Every row comes from one small tree of marks. The marks that hang from a mark follow it in brackets, in alphabetical order. Every link used is in the known rows. Which tree was each row made from?
In the rows, zero is written as 128.
Known rows:
R(H L): [101 135 133 137 120  76 104 159 137 126 141 154 147 123  99 143 133  92
 123 132 154 111 149 143 119 127 137 158 138 163]
Y(Z(L(R))): [131  93 105 159 110 163 135 127 117 116 146 163 113 113 129 132 136 125
  77 155 152 106 105 104 141 167 104 135 147 137]
J(K N(D(R))): [150  50 103 129  72 119 150 153  73 141 135 122 140 151 118 129  96 102
 146 169  89 144 194 120 207 118  90 103 132 102]
H(R(D) Y(Z)): [199 134 121 146 207 173 114 106 119 128 122 104 115 186 182 131 129 158
 119 116  80 137 144  98 113 157  88  90 119 114]
R(D(N) H L): [152 132 126 170  77  85 103 133 156 104 128 130 154 154  96 133 149 117
 158  91 129 172 149 140 126 115 143 149 161 155]
K(H): [109 121  92 114 176  98  92 183 104 178 133  98 105 115 104 128 115  92
 160 155 127 123 208 131 132 113 144 129 169 182]
Z(Y): [159 133 152 102 177 142  99 114  92 159 104  86 101 146 115 136 117 114
 113 153 138 136 197 119 168 107 144 102 188 131]
D(R(H)): [118 121 125 145  99 101 109 163  84 144 132 100 147 122 104  83 148 120
 137 150  88 137 185 111 101  87 125 136 162 150]
M(Y(Z(L))): [143 124 103 145 121 150 131 127 120 135 141 129 120 155 159 134 166 140
 112 142 122 118 121  92 206 187  97 124 176 184]
L(R T): [109 128 182  84 122 128 105 141 116 125 121  93 124  95  95  91 110 104
  91 136 156  81 152 154 135  83 157 133 132 132]
T(L(R(D(N)))): [177  96 132 147  73 109 114 113 121 121 122  79 157 161 102  68  92  97
 145  97 151 134 152 143 136  80 151 128 145 134]
K(H(R(L)) J(N)): [ 54 116  57 107 122 120 156 119 127 170 115 143 164  93 120 173  93 146
 121 161 196 145 144 119 118 168 121 126  78 123]
Z(L(R) Y): [141 121 153 122 132 161 129  76 107 127 143 119 123 105 116 147 116 134
  73 151 175 118 135 105 134 140 142 125 150  98]
J(K(H)): [109  94  99 110 173 118 109 192  88 172 137 120  89 133 109 156  89  74
 164 147 140 114 217 122 139 146 114 142 149 163]
H(K R(L)): [108 102 109 158 166 123 155 145 131 156 105 173 155 178 144 113  82 114
 135 122 133 108 157 100 139 132 147  77  61 106]
K(H J(N)): [ 81 127  63  85 142 130 120 134 124 186 101 119 121  89 106 169 123 125
 142 163 173 144 169 134 154 125 126 138 151 162]
Y(Z(L(R(H) T))): [110 133 147 146  77 137 127 130 127  86 175 157  96  74 115 123 167 154
  76 129 158  81  54 131  97 168 108 182 130 144]
T(L(R(D(N) H(Y)))): [179 140 167 145 106 106 101  91 141 102 152  82 138 141 135  90 128 123
 147  88 136 132  81 144  65  95 136 157 108 126]
N(J): [136 138 139  80 163 125 124 160 135 143  91 152 137 102 111 158  92  76
 152 153 149 124 167 155 186  82 125 131 189 153]
L(R(D H(K)) T): [138 159 150 131 137 117  96 123 148 116 133 122 146 127 129 110 162 151
 129  68 112  86 111 170  76  88 147 142 115 107]
J(N(D(R))): [146  76  98 137  69  96 129 146  87 146 133  98 156 133 109 103 120 116
 146 180  78 154 187 131 201  85 123  94 147 118]
L(R(H(K(J) Y)) T): [ 92 196 190  74 171 167 131  88 158 129  98 136 120  94 159 101 154 157
  86 106 140  83  35 147  54 115 156 145  77  86]
N(D(R)): [163  95 117 131  96  91 124 169  79 143 126  84 155 151 108  70 115 103
 135 167  59 143 206 121 170  88 140  96 179 119]
Z(L): [125  99 124 141 125 111 138 144 142 115 129 146 121 127 108 145 111  94
 130 131 149 109 181 100 182 126 151 132 161 167]
R(D): [178 126 118 125 161 108  87 138 132 130 108  96 149 164 114 140 122 101
 147 101 110 132 220 141 166  94 141 117 188 153]
K(H(Y)): [115 138 129 102 213 123  90 159 121 169 142  83  87 118 135 133 121  98
 148 152 117 125 162 126 105 121 141 115 129 169]
T(L(R(H(Y)))): [134 139 179 114 143 108 108 113 126 129 165 105 128 112 138  98 115  97
 114 129 158  70  85 145  58 105 129 166  90 134]
R(D H(K) L): [138 141 100 172 146  82 109 144 174 123 124 172 167 175 134 154 157 127
 154  74 104 128 139 152 110 120 134 127 125 130]

Write each row's tree:
[167 149  98 159 176 100  94 147 148 144 114 143 143 173 144 142 161 131
 175  76  82 122 172 136 117 100 137 127 153 136]
R(D H(K))
[153 119  94  84 115 117 136 118 131 155  88 134 141 117 114 163 112 118
 125 151 142 135 159 142 218 119 134 133 174 123]
K(J(N(D)))
[129 100  66 123  86 134 169 120 119 164  77 140 165 149 142  99 129 149
 137 155  79 159 144 121 192 102 131  77 129  80]
H(K(J(N(D(R)))))
[131 143 138 150 148 149 137  79 121 142 151 170 114 112 147 152 162 162
  95 129 149 113  84 106  86 148 137 133 112  83]
Z(L(R(H(K))) Y)
[ 96  94 118 102 189 146 119 143 114 163 145 120  68 120 142 193 105  99
 156 162 144 127 156 124 148 146  93 123  81 149]
J(K(H(Y)) N)
[104 149 149 150 183 111 125 133 169 131 132 173 119 153 162 137 145 116
 136 115 114 105  83 129  96 127 142 117  67 125]
R(H(K Y) L)
[155 151 176 124  73 115  89 114 127  96 139  85 136 108  87  91 156 141
 133  85 131 133 121 156  97  81 157 167 151 132]
L(R(D(N) H) T)
[124 138 143 122  95 145 136 128 126 106 144 110  99 134 142 112 165 153
  99 134 130  95  96 113 205 177 109 130 159 185]
M(Y(Z(L(T))))
[128 132 120 143  87 133 155 152 103 150  91 162 143 118 132  78 143 125
 188 149  83 185 112 121 129  66 126 113 144 122]
D(N(J) R(H(K)))
[167 138 185 129  65 158 130  51 128  78 134  76 115 119  97 113 134 176
  93  98 156 153 110 122 146 119 168 118 157  91]
Z(L(R(D(N)) T) Y)
[ 58 177 144 107 110 107 151 136 179 115  89 178 142 120 114 113 141 141
 111  98 155  99  82 157 111 128 159 151 109 128]
R(H(K(J)) L(T))
[104  96  82 115  32 102 164 118 130 129 100 133 199 127 105 117 114 130
  98 171 121 168 128 141 182 123 128 110 133  92]
K(J(N(D(R(L)))))
[171 108 123 139 191 160 127 122  95 148 140  81 104 171 160 143  87 131
 186 106 109 172 176  84  95 162 117 107  86 117]
J(K(H(R(D(N)) Y)))
[111 113 145 137  84 159 142 128 126  86 150 143  94  97 110 111 136 140
  68 137 159  86  82 123 142 159 121 142 132 140]
Y(Z(L(R T)))
[114 159 139 154 119  76 115 144 182  92 127 150 149 157 116 125 155 140
 145  61 111 106 113 172 109 109 151 135 112 131]
R(D H(K) L(T))
[ 94 157 195 136 143 140 145 100 168  94 163 159 100  89 156 117 157 154
 105  98 136  70  29 119  72 130 157 145  50 104]
Z(L(R(H(K Y)) T))
[130 150  82 100 192 154 127  78 135 161 112  85 149 119 169 182 121 177
 147 122 137 164 144 114  92 145 115 114  90 108]
K(H(R(D) Y) J(N))
[110 121 119 170 135 126 143 126 144 128 150 187 136 108 143 136 146 130
 122 110 142  90 100 105  95 132 142 151  98 117]
Z(L(R(H(K))))
[191 141 152 114  98 172 145  49 133  98 120 131 150  98 121 173 117 157
 118 117 168 186  89 139 154 121 129 131 184  79]
Z(L(R(D(N(J)))) Y)
[115 113 132 141  96 135 147 149 139  87 138 142  74 120 113 121 138 129
 102 136 138 100 113 114 185 158 122 135 157 174]
Y(Z(L(T)))
[137 177 165 142 129 115 102 120 173  66 158 124 107 144 139 139 180 159
  98  93 102 122  51 168  84 161  98 149 120 141]
R(D H(Y(Z)) L(T))
[135 115 121 168 177 199 155  99 151 119 137 185  85 142 193 126 146 147
  86 130 112 104  43  93 119 174 109  92  73  96]
H(K Y(Z(L(R))))
[100 189 128 118 114  97 136 119 197  96  86 161 171 142 120 133 155 164
 121  55 130 117  87 170 100 131 153 149 127 117]
R(D H(K(J)) L(T))
[140 143 117 148 122  68  93 143 157 102 138 137 173 147 102 159 147 114
 135  92 126 131 157 157 112 121 130 159 158 152]
R(D H L)
[152 144 163 141 124 172 130  84 165  59 159 116 104 126 150 127 157 165
  68  96 122 104  50 136 115 164 113 131 113 112]
H(Y(Z(L(R(D) T))))
[144 123 125  79 157 124 150 174  91 143 155 118 123 107 154 145  80  97
 169 182  71 154 122 146 116 138  81 122 146  90]
N(D(R) J(K(H(Y))))
[167  90 129  90 105 121 161 172  80 126 114 145 158 132 124 132  69  82
 151 167  85 146 166 145 184 116  85 120 182  87]
N(D(R) J(K))
[100 167 141 126 163 164 158  72 175 124 118 188 139  96 175 147 156 156
  90 105 154  98  30 102  60 158 147 153  80  83]
Z(L(R(H(K(J) Y))))
[153 102 152  89 123 158 149 154 109 133  83 165 105 126 108 152  66  66
 175 143 164 158 162 132 212 105 107 137 171 140]
D(N(J(K)))
[125 132  46 110 156 130 129 102 118 175 105  99 165 117 129 182 115 167
 154 125 149 163 184 122 116 139 116 129 125 122]
K(H(R(D)) J(N))
[ 77 138 210 140  36 110 139 123 129  79 144  86 125 113 107  44 149 138
 121 137 104 164  76 127  88  97 155 124  79 131]
D(N R(H(Y) L(T)))
[148 139  68 121 142 140 127 117 108 171  89  86 151 137 125 113 103 154
 170 114 133 190 192  96 101 135 149 119 158 128]
K(H(R(D(N))) J)
[101  65  77 125 161 135 142 152  71 182 144 131 107 120 129 183  72 112
 169 165 165 126 207  98 147 158  89 125  73 137]
J(K(H(R)) N)
[ 86 132 143 167 130 113 141 132 142 123 133 146 148 154 159  83 156 138
 129 136  74 139  91 115  68 115 132  96  59 104]
D(R(H(K Y) L))
[156 111 135 166  46 166 139 100 138  68 137 117 107 125 109  98 154 162
  97  99 140 146  81 124 153 151 127 132 148 131]
Y(Z(L(R(D(N)) T)))
[ 82 140 136 125 165 142 136 147 115 123 162 107  83 121 150 111 118 152
 104 154 131 114  74 122  75 197 108 108  52 136]
K(H(R(L(T)) Y(Z)))
[110 120 136 185  61 148 138 128 106 104 147 127 111 147 138  60 176 144
 110 167  81 195  59 102  91 151  99 115 101 134]
D(N R(H(Y(Z)) L))
[113 136 142  63 219 148 128 165 120 151 132 142  89  99 150 195  77  81
 164 156 144 127 126 150 123 144  89 141 132 137]
N(J(K(H(Y))))
